What can hang from each mark:
q96: q766 q941
q268: q840
q840: q776
q118: q776
q900: q10
q57: q10
q941: q96
q409: q619
q776: q118 q409 q766 q840 q900 q941
q10: q57 q923

Every row comes from one small tree of marks. The marks that hang from a mark follow it in brackets, in the order of their numbers. Every link used is in the known rows. Which tree was each row made from?
In the rows, zero is written as 128.
Known rows:
q268[q840[q776[q409]]]: [ 99 137 135 101  98 128 160 117 136 151 150 115 140 105 122 124 131 153
 181  70 157 142 136 163  85 124 122 148 154 182 119 101 135 111 137 127
 101 148 139 148  69 131 142 121  73 114  92 127 112 134 108 104 160 120
 124  85 167 116 169 156 108 117 137 132 162 150  76  92 145 157  87 112
 167  87 149 165 117  91 187]
q268[q840[q776[q118 q766 q900]]]: [151 147 114 107 132 137 137  91 166 155 187 110 155 132 100  92 153 148
 135  87 146 134  91 171 137 136 136 144 145 144 142  85 153 137  89 150
 123 139 165 156 112 110 145 130  84 104  71 139 157 124 101 163 127 182
 143 131 189 110 177 157 125 117  95 124 109 151 115 115 128 111 139 108
 154 143 124 106  78 148 172]
q900[q10[q923]]: [ 74 172 172 127 144  76 139 125 139 153 150 149  65 185 104  49  92 170
 147 117 120 145 149  90 144 164 118 169 154 147  69 149 142 138 138 123
  89 158 156 173  90 127  72  79 117 176 156 125  89  46  26  65 152 154
 124 133 152 121 191 136 142 120 160 105 157 134  46  69 116 137  95  96
 185  80 152 184 144 127 150]
q776[q118 q409[q619] q766 q840 q941]: [176 103 108 160 171 183 113 129 155  92 140 147 190 104 130 122 144  96
  78  87 127 183 100 140  95 130 134 116  53 178 119 105 132 106 100 139
  75 138 133 117 102 125 176 139 129 113 122 100 211 122 147 186 134 173
 129 184  96  86 148 147  99 178 132  92  76 125 200 101 162 100 142 112
 111 133  98  79  65 161 108]
q96[q766 q941]: [ 75 131 192 122 123  90  87 162 133 116 173 112 148 155  74 102  57 167
 121 106 110 134 109 149 133 151 115 201 129 120 107 126 157 207 119 125
  83 141  92  93 118 113 133 116  75 110 177 115 104  34  67 145 167  78
 145  68 166 107 133 114 104 183 100 125 156 153 143  63 114 146 124 159
 126 103 112 187 124 121 129]
q776[q118 q409 q766 q840]: [141 133 108 124 151 186 109 118 147 138 140 144 167 136 118  80 144 120
 100  89 107 156  95 141  97 114 142 118 108 153 138 104 136 104 116 140
  96 143 128 131 115  92 155 108 142 110 108 115 194 133 131 148 154 173
 138 135 151  64 146 146  95 183 133  78  74  98 143  84 146 121 147 114
 111 130 119  88  27 159 127]
q118[q776[q409[q619] q766 q840 q941]]: [141  95 109 118 129 165  99 130 124  82 129 137 191 122 129 125 114 107
 100  69 117 179  94 165 100 129 116 107  67 180  73 135 132 117  86 109
  59 122 113  91  75 152 163 151 114 117 114 116 158 115 177 180 121 160
 122 161  66  86 129 161  71 151 168 103  81 149 157  90 199  97 151 149
 113 106 120  98  82 143 148]
q118[q776[q941]]: [109 134 157 117 143  83  88 122 121 101 165 124 154 133  67  77 107 162
 138  91 126 167 120 142 116 123 108 141 168 150  61 158 118 176 106 118
  89 133 147 126  68 132  98 105 105 117 133 122  93  96 134 130 151 135
 110 110 113  92 174 119 123 123 146 147 156 171 103  72 132 148 140 138
 147  69 160 197 133 150 159]
q118[q776[q409 q766 q840 q900]]: [127 105  98  82 120 185  91 109 124 130 151 116 181 165 123  71 129 103
 116  64  96 157  85 142 122 112 121  89  98 159  96 149 145 107 117 117
  96 114 163 115 106 136 146 134 115 115  69 129 145 113 158 161  94 181
 114 133 128  88 120 155  67 131 157  65  67 130 136 129 176  83 140 113
  96 121 140  86  46 132 177]
q776[q118 q409 q766 q840 q900[q10]]: [149 144  93 116 180 197 137 125 132 149 171 156 164 167 165  41 139  84
  48  85 115 155 112 119 156 123 125  89  84 156 124 118 140  88 142 132
 119 141 163 141 147 119 138 124 157 116  87 106 199 108 108 150  90 201
 127 183 136  83 145 125  98 155 125  26  60 110 148 133 157  96 140  94
 130 164 125  72  24 166 141]
q268[q840]: [ 87 141 143 137 115 112 117 136 143 150 137 125  96 126 124 103 135 157
 182  92 143 137 132 127 113 136 122 163 154 152 104 132 142 153 113 137
  91 147 149 148  85  97 135  93 107  96 136 124  96  94  87 104 171 149
 123  80 155 112 180 167 158 115 143 164 126 128  74  64 137 175 106 140
 186  80 135 172 109 120 183]
q776[q409[q619] q840]: [110 108 119 153 117 163 131 115 146  97 107 117 131 122 136 127 107  90
 136  61 137 160 140 119  71 127  95 144  78 184 109 116 140 106 136 131
  77 155 119 118  82 136 150 117  97 113 141  96 146 105 122 120 154 150
 119 130 107 112 125 162  91 159 171 107 116  96 130  81 189 139  99 108
 151  81 130 112  90  91 150]
q268[q840[q776[q118 q766 q900 q941]]]: [181 148 118 122 164 137 128 103 166 161 198 125 173 116 101  81 173 157
 110  95 131 153  92 172 144 134 159 133 119 157 125  91 131 137  81 131
 117 137 181 144 105 100 157 134  86 111  75 142 168 131 129 188 129 186
 140 157 155 115 188 150 136 106  85 132  92 186 145 140 132 105 152 130
 130 153 103 112  87 162 151]
q96[q766]: [ 69 150 166 134 137  87 110 127 147 126 159 102 130 141  69 104  82 154
 156  97 140 132 107 136 129 151 105 192 144 133 111 122 175 177 117 133
 104 135 115 123 114 108 111 106 106 108 158 131 111  52  74 125 157 109
 129  80 153  79 140 143 101 164 122 143 135 122 105  64 128 163 129 140
 131  98 133 154 119 140 135]
q840[q776]: [ 99 132 176 115 125  83 136  89 154 132 162  87 138 140  41 111 103 168
 177  83 164 142 133 139  98 137 119 192 173 168 105 117 158 127 140 136
 115 160 130 172  73 124 102 108  86 137 129 111  99  92  77 105 161 115
 128 105 160 116 157 141 106 137 127 153 185 154  55  80 140 150 107 120
 167  66 146 184 147 101 156]
q268[q840[q776[q766 q900]]]: [125 135 114  97 108 116 136  94 158 165 169  93 127 138 111 119 149 170
 160  83 158 120 112 159 134 147 137 149 136 164 107 115 170 132 103 128
 105 131 167 145  98 119 148 121  81 103  89 145 121  98 110 152 132 175
 131 113 184 125 180 176 117  78 107 150 108 154  88 122 152 111 132 131
 147 136 113 113 107 108 197]
q268[q840[q776[q409 q766]]]: [101 141 114  99  94 133 142 105 148 164 155 106 147 112 126 133 139 160
 168  73 166 137 109 183  92 133 142 135 125 168 132 111 154  99 119 120
 101 137 129 128  62 133 166 121  90 121  67 133 133 118 127 131 157 138
 124  91 164 115 172 168  98 114 126 135 129 137  93  97 144 134 114 132
 139 128 127 135  99 123 179]
q57[q10]: [ 69 140 147 140 150 124 131 141 119  97 153 114 122 139  71  91 120 174
 147  81 140 143 155  92  84 151  95 181 148 148  99 138 175 154 129 135
  99 136 127 141 107 124 124  81 134 132 145 123 132  83  47 105 155 154
  99 100 173 100 175 118 142 156 151 135 172 144  83  79 113 156 103 147
 173  54 129 196 140 140 147]
q118[q776[q409 q840 q900]]: [118 105 125 102 124 171 101 120 125 108 146 117 164 146 125  54 118  93
 125  60  94 167 118 132 117  92 106 102 131 166  79 128 125 125 134 107
 101 122 166 113 109 135 118 128 110 122  81 120 128 117 143 141 108 161
 108 116 126  93 123 154  73 139 169  73 101 146 123 117 174 109 118 105
 123  86 160 122  65 126 186]
q941[q96[q766]]: [ 75 133 174 149 162 108  95 118 151 130 154 113 129 145 105 126  93 144
 196 114 130 127 131 139 143 180 107 208 154 111  94 135 158 164  98 144
  94 162  91 139 108 116  99 104 107 116 130 115 143  71 112 119 148 129
 106  81 146  90 130 116 115 144 122 171 132 127  84  82 134 161 112 119
 138  74 147 170 122 140 111]
q268[q840[q776[q118 q409 q941]]]: [141 142 140 130 144 124 151 126 149 138 157 146 184  82 117  88 162 139
 142  71 143 175 136 173 104 110 138 124 145 175 127  82 104 119 117 134
 109 154 153 139  68 111 152 118  81 124  81 121 162 163 125 158 162 142
 124 139 146 105 174 136 129 139 104 126 133 166 126 101 134 155 113 115
 156 118 136 163 112 128 140]
q268[q840[q776]]: [ 99 138 152 110 116 100 156 113 149 158 151  95 106 130  85 111 128 174
 190  84 151 139 129 153 112 137 126 170 182 168 112 108 138 136 127 127
 111 145 134 159  82 113 133 110  62 115 118 135  97 121 108 113 169 128
 117  81 163 127 179 167 130 113 127 167 157 157  52  78 144 169  98 127
 189  82 143 188 136 108 188]
q840[q776[q900 q941]]: [143 126 149 128 154 106 129  92 164 126 207 110 143 130  58  86 121 159
 128  78 138 146 136 124 129 135 125 161 137 169  88 117 154 147 136 113
 112 146 173 157  71 132 113 127  86 133 111 103 121  99 115 151 128 155
 113 152 144 115 175 113 115  92 108 143 142 199 116 142 148 106 123 123
 136 104 129 164 133 118 157]
q268[q840[q776[q118 q409 q766 q900]]]: [150 147 104  95 128 167 138  97 168 149 178 132 193 114 126  92 162 134
 128  68 151 140  95 181 115 124 146 118 116 172 149  78 160 113 102 144
 129 149 160 132 107 111 158 134  97 121  47 129 180 133 120 167 131 169
 135 136 186 115 166 147 111 127  97  96  97 145 130 126 129  92 121 102
 133 151 129  78  68 141 151]
q268[q840[q776[q118 q941]]]: [145 142 157 135 158  95 148 130 163 149 176 133 156 108  83  83 148 171
 143  98 140 164 124 167 125 128 144 159 167 157 111  90 103 145 103 132
 107 138 152 157  85  95 141 117  70 119 116 137 138 151 107 154 160 148
 125 130 145 107 185 142 157 142  93 151 135 183 110 106 123 161 122 123
 174  97 120 172 124 145 145]
q10[q57 q923]: [ 67 149 191 130 119  55 110 122 152 131 131 151  60 148  56  82 102 159
 208 107  95 144 139  91 132 172 135 144 185 130  64 140 134 141 120 126
  78 141 150 112  83 117  87  78 115 170 181 142  75  67  51  76 177 125
 144 113 124  95 180 176 161 117 178 137 137 124  46  26 129 128  79 107
 149  66 140 172 141 107 116]

Which tree is each row?
[ 87 152 129  98 142 129 132 124 107 115 151 134 154 154 138  50 100 105
 107  74 136 156 136 136 123 117  74  95 136 158  72 147 137 114 151 116
 118 133 155 137 100 178  85 132 110 153  74 114 119  85 109  99  97 154
 101 143 127  92 134 105  86 122 153  53 144 152  93 112 165 123 102 103
 154  86 179 159 115 148 175]
q118[q776[q409 q900[q10]]]
[104 127 129 119 166 138 156 124 128 170 158 139  97 188 135  32 118 123
  96  88 111 136 152  73 164 136 108 117 130 161  88 139 146 112 162 117
  96 139 170 166 131 102 104 117 132 127 140 108 133  87  84 107  88 197
 108 152 131 105 155 142 118 128 137  86 106 122  92 128 162 130 110 111
 163 108 124 137  79 120 184]
q776[q840 q900[q10]]
[139 117  90 134 152 193  90 132 140 132 174 155 169 135 143  90 156 131
  93  74 108 144 111 119 132 132 150  95  52 179 105 121 144 118 116 111
  72 128 165 103  99 108 169 135 148  93  90 106 185 106 152 167 117 212
 121 161 113  90 166 144  94 107 129  88  47 136 170 161 169  81 168 135
  73 157  89  97  36 142 148]
q776[q409 q766 q840 q900 q941]
[163 143 113 159 181 170  88 103 152 115 162 183 186  96 119 105 165 126
 145 108 134 145 121 160 121 143 143 137 104 130 119 126 122 140  81 141
  88 171 129 139  86 129 137 100 154 127  80  96 231 120 171 153 145 189
 115 159 130  81 164  97 124 136 126 127  94 137 140 115 133 114 156 115
 109 108 137 133  80 188  80]
q776[q118 q409 q766 q941[q96]]
[111 113 119  91 113 159  93 117 119 133 137 110 177 158 102  91 124 130
 133  74 113 158  87 157 105 126 117 100 130 154  90 143 134 102 104 111
  81 131 128 110 105 126 143 107 121 113  92 136 142 122 163 135 128 143
 115 106 129  79 126 156  66 157 165  88  96 121 112  86 166 116 150 116
 115 104 148 112  66 148 180]
q118[q776[q409 q766 q840]]
[125 149 103 100 163 118 161 125 132 188 195 117 128 145 136  79 150 170
 103  90 158 135 124 137 165 159 140 118 109 176  91 122 153 114 112 116
 106 138 172 160  92 130 133 131 100 120  83 127 134 101 106 146  98 190
 129 159 137 125 183 152 129  66 103 107 116 192 105 153 149 119 142 141
 153 153  97 144 108 148 186]
q268[q840[q776[q766 q900[q10] q941]]]
[ 98 127 170 163 185 101  97 131 153 124 177 129 142 123 103 123 109 146
 173 115 121 130 133 134 150 172 114 189 127 118  78 142 148 179  91 127
  86 167 103 128  95 117 105 112 107 113 143 108 157  65 136 149 142 142
 104 108 104  97 144 114 133 126 128 181 113 162 112 108 126 147 135 148
 123  73 135 179 132 161  93]
q776[q941[q96[q766]]]
[165 142 150 135 176 109 131  97 170 111 205 126 178 121  56  60 138 144
 111  92 131 158 130 144 125 128 119 154 149 155 105  97 133 142 125 137
 132 155 177 152  89 115 105 122  85 139 104 112 158 114 112 173 131 158
 133 180 151 108 172 103 125 131  93 130 132 187 136 135 116 107 128  98
 143 121 133 151 125 142 113]
q840[q776[q118 q900 q941]]
[111 132 101 142 124 156 100 109 153  84 122 119 150 118 124 157 101 106
 126  81 183 143 125 151  77 151 115 156  76 172 128 112 177 127 114 137
  85 153 110 112  74 167 149 118 125 120 118 107 162  73 114 125 165 135
 126 139 128  98 143 152  84 155 150 114 128 104 123  60 168 116 133 123
 129  99 124 100 116 134 124]
q776[q409[q619] q766]
[134  90 135 131 133 154 113 138 130  73 127 124 169 113 125 112 102  92
 113  64 116 188 118 153  91 112  94 108  93 188  66 144 110 124 112  98
  69 136 130 123  71 151 142 149  96 127 134 111 140 125 166 155 128 144
 104 149  60  92 122 149  89 159 173  96 111 154 153  82 196 118 120 127
 137  62 140 124 105 122 156]
q118[q776[q409[q619] q840 q941]]
[ 58 162 176 115 139  52 145 135 138 162 128 162  40 168  85  57  84 151
 166 114 108 154 155  82 159 175 114 136 170 133  58 150 122 122 147 118
  88 136 145 138 100 126  77  86 121 181 183 120  69  54  19  60 146 139
 142 123 114  93 194 163 161 114 181 102 156 135  26  42 135 139  75 100
 164  81 141 177 147 115 135]
q900[q10[q57 q923]]
[186 143 134 118 168 122 109  89 167 134 212 114 193 143  47  69 135 164
  97  92 139 143 104 152 139 140 151 148 126 152 118 113 155 130  94 144
 127 137 172 165  93 112 136 128 113 129  93 117 169 114 123 198 127 172
 138 181 161  99 181 120 113 122  83 119 111 182 145 140 120  84 162 115
 115 152 110 113 100 171 116]
q840[q776[q118 q766 q900 q941]]
[ 95 132 129  99  96 105 138 101 143 168 169  88 127 134 100 134 136 188
 170  84 166 130 103 160 115 155 146 175 162 165 117 115 162 132  96 132
 103 127 132 155  89 110 150 113  83 102  93 138 117 123 105 125 159 146
 130  85 170 116 179 186 121 107 122 163 131 152  70  86 136 150 127 138
 167 112 126 148 116 121 187]
q268[q840[q776[q766]]]
[155 155 113 142 166 155  90 126 157 117 165 160 207 104  98  86 153 144
  91 101 143 154 102 158 101 124 145 125 101 155 130 114 131 131  95 140
 101 148 143 117  79 117 151 115 166 130 103 100 188 105 125 166 160 158
 130 157 136  78 192 114 114 157 115 106 100 135 163 101 110 113 169 114
 110 141 124 128  70 186 100]
q776[q118 q409 q766 q941]
[144 121 129 135 162 156 103 109 156 146 149 132 159 164  77  79 138 146
 109  95 115 143  95 132 127 139 140 142 137 145 116 122 140 129  96 154
  99 136 140 156 115  75 148  98 134 104 143 124 170 119 105 156 138 184
 137 127 163  80 160 162 121 174 124 111  90 110 125  75 130 123 159 113
 131 130 115 104  42 166 131]
q776[q118 q766 q840]
[161 103 126 169 165 168 124 128 157  86 126 156 178  96 126 100 138  85
  92  77 122 186 137 129  93 108 120 131  74 186 118  96 106 115 120 133
  81 166 128 128  89 117 153 138 112 121 144  85 190 146 134 164 138 160
 118 176  80  88 148 126 107 180 137  95 101 127 177  80 163 123 119 106
 137  95 117 117  89 145 109]
q776[q118 q409[q619] q840 q941]
[113 139 130 123 116 140 132  87 162 115 176 108 148 133  90  98 113 128
 146  55 156 137 149 139 100 120 114 146 125 181 120 107 170 115 159 132
 126 157 156 135  82 148 118 127  88 154  65 105 125  99 105 122 136 137
 118 131 161 121 148 122  72 125 130 114 142 155 106 130 158 108 104  86
 128 103 163 142 125  93 154]
q840[q776[q409 q900]]
[112 144 133 110 115 113 152  99 152 155 175 101 117 133 112  95 134 155
 163  80 153 124 135 141 118 127 126 162 158 174 103 100 155 135 130 126
 107 145 167 155  91 116 130 118  61 119  92 124 105 107  90 132 135 160
 126 115 172 123 161 171 129  86 117 160 136 161  69 119 148 138 102 122
 172  97 131 151 119 103 192]
q268[q840[q776[q900]]]
[ 92 149 119  79 157 111 106 115 124 140 172 107 142 185 106  62 114 144
  90  99 138 149 107 146 150 145  93 118 139 143  74 175 167 134 108 122
 119 114 150 155 124 161  95 125 125 136  87 132 117  62 101 118  90 174
 112 140 139  92 150 126 100 111 140  80 124 157  75 112 161 108 145 112
 152 118 153 135 101 158 174]
q118[q776[q766 q900[q10]]]
[156 142 138 119 167 133 115  97 159 121 186 138 208 105  69  98 153 157
  99  83 155 169 114 174  91 118 141 127 115 162 141  93 131 114 104 138
 120 152 143 149  76 133 145 127 123 143  75 107 183 130 142 169 144 135
 142 153 148  94 170 114  95 152 103 107 132 164 141 108 135 105 145 106
 104 131 125 133 100 163 102]
q840[q776[q118 q409 q766 q941]]
[124 127 111 119 101 158 131  76 171  95 157  94 170 117 111 157 103 113
 123  64 181 142 118 167  80 140 104 155  67 190 126 102 205 106 126 134
 111 150 124 126  74 182 150 143  84 134  78 101 155  93 119 161 131 134
 131 154 150 124 129 150  51 112 126 101 124 144 137 101 180  69 121 106
 121 126 124  77 121 105 147]
q840[q776[q409[q619] q766 q900]]
[120 105 141 107 132 132 100 121 127 120 151 100 146 173  88  56 120 128
 139  71  94 161 110 116 134 122 109 120 155 153  69 140 120 139 131 115
 102 128 168 136 120 113 108 120  93 108 117 131 112 102 133 147  93 172
 107 116 129 100 132 145 102 135 154 111  98 147 106 111 166 119 129 111
 142  85 154 135  73 123 186]
q118[q776[q840 q900]]
[130 138 130 111 132 111 135 117 150 170 176 106 145 121  97 129 152 192
 151 100 160 135 108 163 120 143 160 152 137 166 103 121 146 135  85 120
  86 134 156 147  76 106 160 113  89  98 103 135 124 112 132 153 155 157
 127 114 139 124 202 170 130  94 112 163 125 176 106 113 144 133 141 158
 142 125  96 157 115 138 176]
q268[q840[q776[q766 q941]]]
[120 136 139 123 121 120 158 126 150 148 167 128 148  86 127 112 151 156
 158  69 144 147 145 158  85 124 135 132 129 189 106  97 122 120 129 112
  76 148 147 129  44 129 154 124  85 121  90 123 124 142 133 130 167 138
 121 110 117 121 187 140 120 101 114 141 142 171 117 118 138 149 106 134
 150 103 133 176 131 109 174]
q268[q840[q776[q409 q941]]]
[167 149 134 104 199 117 149 114 149 154 213 121 171 161  76  47 134 151
  55  99 145 160 115 138 158 134 128 128 130 151 108 114 150 111 117 137
 136 147 150 178 115 129 109 129 124 141  82 114 178 101 106 174  92 184
 136 203 153 101 180 108 107 120  80  87 130 190 130 144 129  91 161 109
 139 162 106 127 110 170 125]
q840[q776[q118 q766 q900[q10] q941]]
[131 102 116  90 139 150  84  99 121 126 160  99 159 185  95  75 127 135
 121  82  94 138  77 130 145 125 124 110 134 138  79 159 143 129  99 116
  99 115 159 139 122 110 128 113 106 108  95 136 136  98 137 165 101 187
 120 118 136  99 134 166  74 122 153 102  79 139 117 117 169 101 145 122
 109 118 127 103  52 149 184]
q118[q776[q766 q840 q900]]
[186 107 110 167 178 189 131 124 170  76 151 163 165  99 143  89 136  70
  76  73 114 172 130 125 117 109 109 114  51 189 110 100 112 126 126 124
  83 147 162 115  91 123 155 147 110 117 128  90 192 124 137 190 115 187
 122 209  92  99 145 124 109 153 127  76  64 130 195 114 169  89 128  99
 119 125 108  86  63 136 109]
q776[q118 q409[q619] q840 q900 q941]
[166 106 133 156 236 168 150 119 147 149 173 182 136 162 150  28 164 102
 104 110  83 151 157  89 197 149 130 113 125 137  67 133  99 117 121 131
 109 173 156 177 140  94 102 114 137 133 123  91 197 123 128 158  60 246
  87 211 111  94 158  96 162 108 117  99  82 163 117 167 154 120 121  89
 175 115 133 141  69 169 113]
q776[q118 q840 q900[q10] q941[q96]]
[103 115 139 124 184  92 114 118 105 120 158 158 124 159 117  50 134 118
 155 108  92 151 162 114 183 166  86 103 160 113  21 183  90 145 120  88
 108 142 139 127 113 163  56 152 119 167 109 110 112  96 125 117  79 188
  80 181  65  84 147 113 166  70 169 130 126 188  73 134 167 133 113 116
 157  72 157 182 131 145 131]
q118[q776[q900[q10[q57]] q941[q96]]]
[131 107 110  84 172 145 110 136 102 157 181 127 153 188 122  34 130 134
  64  94  98 159  94 116 176 135 120  89 114 151  47 164 123 125 110  92
  85 126 167 153 123 139 117 141 134 119 103 136 136  88 140 161  60 206
  96 172  88  90 159 143 101 103 136  78  75 180 122 149 167  95 159 140
 120 141 117 125  63 169 184]
q118[q776[q766 q840 q900[q10] q941]]
[176 121 137 151 191 155 111 128 159 125 182 154 160 133  99  41 150 121
  99  95  89 159 116 104 141 116 136 124 121 154  90 109 110 136 119 136
 105 134 188 147 117  77 128 119 130 113 140 110 168 130 124 184 126 194
 121 179 120  91 172 122 145 132 102 109  66 155 163 134 138 111 144 105
 134 129 111 129  63 153 129]
q776[q118 q840 q900 q941]
